Every row comes from one small tree of marks. Brackets hold a mark, then the marks that hang from it, in alphabetical order. Every link used is in the known rows. Which tree was each row made from?
In the rows, 128 means zero.
Known rows:
{rikef mame tebe}: [141 129 122  86 163  65 106 163 133 156  94 134  60 125 122 115  69 124
 136 165 168 115 131 112 110]
{davek {zaro mame}}: [116 102 113  93 163  81 152  99 181 149 139 124  67 126 103 134 116 142
 125 178 145 116 122  80 109]
{dagug ninoz {rikef mame {tebe {davek zaro}}}}: [146 166 160  85 179  96 122 106 152 144 108 138  55 150 159 149 150 120
 216 152 150 168 194 131 141]
{davek ninoz zaro}: [123  91 138  66 168  36 147  85 160 141  97 146  74 103  97 148 134 157
 130 183 115 130 147 100 116]
{fave ninoz}: [102 108 128  75 161  47 129 148  95 131  97 124 117  95 125 117  90 163
  63 159 137 117 125 104 138]
{tebe {davek zaro}}: [112 135 110  58 172  62 159 107 162 151 108 162  75 139 111 130 137 149
 148 157 130 134 116  90 126]
{rikef {mame gavip zaro} {tebe {davek ninoz}}}: [188 168  93  81 129 132 103 150 116 143 118 142  79 103 102 120 137 108
 160 139 109 150 150 118 144]
{davek zaro}: [112 109 129  78 161  45 138 106 156 164 100 147  73 129 107 140 102 162
 121 177 138 122 124  89 118]
{zaro {mame {gavip tabeb}}}: [122  67  70 112 130 170 112 155 118 130 129 113 163 115 137 118  99 151
 114 162 154 125 103  94 121]
{mame {gavip vari}}: [111  77 103 114 151 112 105 178  96 159 104 139 150 131 133 111  86 180
  86 148 140 132 125 106 143]
{tebe {davek ninoz {zaro {mame gavip}}}}: [142 100  80  79 158 123 162  83 184 119 157 143  90 111 100 137 178 125
 159 150  79 145 133  82 120]
{zaro davek mame}: [ 88  94  77  94 160  80 157 126 154 128 140 118 131 149 122 115 135 120
 119 150 145 107 115  75 103]
{mame {gavip tabeb vari} zaro}: [134  93  97 125 114 179  72 187  59 172  85 124 172 118 136 110  91 189
 109 162 171 148 134 117 163]
{rikef {mame gavip} {tebe davek}}: [162 147  80  80 153 118 112 171 124 152 114 150  83 136 129 110  99 109
 161 127 131 137 117 104 125]
{zaro mame}: [102  98 108  97 155  79 149 129 150 127 125 127 117 120 119 117  98 141
  98 173 154 107 107  83 121]
{mame {gavip tabeb vari} {zaro {davek ninoz}}}: [129  75  79 114 124 165  92 160  68 140 101 107 184 127 122 113 163 168
 141 144 138 159 159 123 152]
{mame {gavip vari} {zaro {davek ninoz}}}: [132  92  87 109 131 123 112 147  94 148 117 123 159 131 107 122 161 161
 116 137 120 143 164 110 153]
{mame gavip}: [120 102 104  92 137  97 117 155 111 156 106 149 142 119 126 135  83 165
  84 156 130 117 107  95 126]
{davek ninoz {zaro {mame gavip}}}: [148  70  96  98 148 112 142  89 174 131 153 126  93  97  98 141 151 139
 133 169  94 132 143  87 113]
{dagug ninoz}: [ 98 109 141  80 161  62 128 120 124 128  96 144 146 103 147 137 112 163
  94 161 148 122 146 116 138]
{dagug ninoz {rikef {mame gavip}}}: [136 100 151 124 153 133  97 144 102 155 132 134 146 121 190 144  95 168
 114 148 153 142 171 130 145]
{gavip {mame {zaro davek}} tabeb vari}: [101  70 115 125 136 131  91 182  83 160  94  90 161 139 137  92 132 188
 145 138 207 149 142 127 139]
{mame {gavip vari} zaro}: [135 117 109 118 123 147  87 178  82 172 104 135 145 124 118 117 100 183
  78 156 150 136 137 105 162]
{zaro {mame {gavip tabeb vari}}}: [115  37  82 134 143 183 103 179 106 136 126 110 171 129 151  94 104 163
 121 160 166 142 119 104 140]

Write each row's tree:
[110  14  58 127 158 175 122 149 112 104 137  94 181 135 140  99 168 146
 157 142 131 149 146 111 128]  {zaro {davek ninoz} {mame {gavip tabeb vari}}}
[ 97  66  92  89 167  60 170 102 160 101 136 116 130 124 108 119 166 118
 131 156 120 115 136  92 110]  {zaro {davek ninoz} mame}
[138  42 103 120 159 132 127 110 162 139 150 121 105 112 112 124 157 153
 137 165 108 151 162  95 132]  {davek ninoz {zaro {mame {gavip vari}}}}
[140 133 102  64 171  75 169  83 192 109 116 132  45 113  81 134 177  90
 202 168 102 148 153  93 116]  {rikef {tebe {davek ninoz {zaro mame}}}}
[137  18  91 122 156 168 115 126 141 124 133 104 125 110 126 116 153 161
 164 172 129 159 154 107 133]  {davek ninoz {zaro {mame {gavip tabeb vari}}}}
[121 114 128  55 179  47 169  83 167 126 100 160  78 119  99 141 167 144
 161 162  97 139 137 102 128]  {tebe {davek ninoz zaro}}
[151 132  54  85 141 180 122 123 151 134 124 111  89 131 113 121 147 104
 213 155 127 162 126  86 118]  {rikef {tebe {davek {zaro {mame {gavip tabeb}}}}}}
[119 104 173 113 173  90 119 139 120 143 108 138 131 125 181 143 100 168
 122 160 179 132 170 132 142]  {dagug ninoz {rikef mame}}
[120  98 137 109 124 115  92 165 100 155  81 114 139  94 127 113  87 199
 115 166 190 137 118 121 131]  {gavip {mame zaro} tabeb}
[137 120  83  88 118 107 120 126 100 146 123 131 147 115  96 139 151 147
 110 143 104 128 150  97 134]  {mame gavip {zaro {davek ninoz}}}
[180 131  93  71 164  95 123 114 162 145 125 146  35 123 104 133 149 102
 200 144  93 156 152 111 117]  {rikef {mame gavip} {tebe {davek ninoz zaro}}}
[132  44  78 124 147 183 104 144 135 153 137 101 124 137 135 108 129 168
 152 167 162 149 130  95 131]  {davek {zaro {mame {gavip tabeb vari}}}}
[119 101 127  98 134  55 129 130 128 134 111 115 123 103  99 131 147 167
 122 147 138 130 154 114 119]  {gavip {mame {zaro {davek ninoz}}}}
[154 159 108  60 173  71 133 128 169 158 110 147  17 150 109 118 124 104
 200 155 146 143 133 100 115]  {rikef mame {tebe {davek zaro}}}
[156 169  88  87 137  88 103 155 117 175 111 110  68 152 104 112 111 105
 158 144 166 124 144 104 121]  {rikef {mame {zaro davek}} tebe}
[126  76 123  88 167  66 162  74 190 122 134 128  73 101  94 138 147 137
 143 184 122 123 146  85 110]  {davek ninoz {zaro mame}}
[171 146 137 143 124 163  58 206  78 185  97 114  95 145 143 121  76 157
 142 160 172 159 187 125 161]  {dagug {rikef {mame {gavip vari} zaro} tebe}}
[109  53 130 121 142 109 102 164  93 128  90  87 163 114 127 100 156 186
 150 141 172 155 166 140 139]  {gavip {mame {zaro {davek ninoz}}} tabeb vari}
[114 101 154 128 136  88  95 181 106 169  97 118 122 111 122 104  89 200
  91 151 191 137 140 121 147]  {gavip {mame zaro} vari}
[120  75 120 103 135  94 118 137 104 125  94  96 150  99 114 122 152 173
 148 151 155 141 149 125 122]  {gavip {mame {zaro {davek ninoz}}} tabeb}
[152 142 120 129 127 161  93 139  91 167 150 120 155 147 173 144 134 152
 135 132 158 146 183 124 154]  {dagug ninoz {rikef {mame gavip {zaro davek}}}}
[111  43  70 125 160 131 141 140 132 113 152 106 162 136 129 107 171 133
 130 137 112 135 152  97 128]  {zaro {davek ninoz} {mame {gavip vari}}}
[143 122  88 103 104 167  83 165  75 165  93 127 161 105 123 126  82 179
 102 162 159 130 115 105 146]  {mame {gavip tabeb} zaro}
[117  36  51 104 141 151 137 127 125 101 137 103 172 125 129 117 160 126
 156 147 116 132 127  99 110]  {zaro {davek ninoz} {mame {gavip tabeb}}}
[103 172 138  78 158  70 138 154 114 125  59 142 107 151 128 145 109 135
 167 166 137 148 147 108 141]  {dagug {rikef {tebe davek}}}
[113 123 120 102 130  70 120 146 116 163 118 113 124 124 111 121 121 169
 110 136 168 122 131 101 118]  {gavip {mame {zaro davek}}}
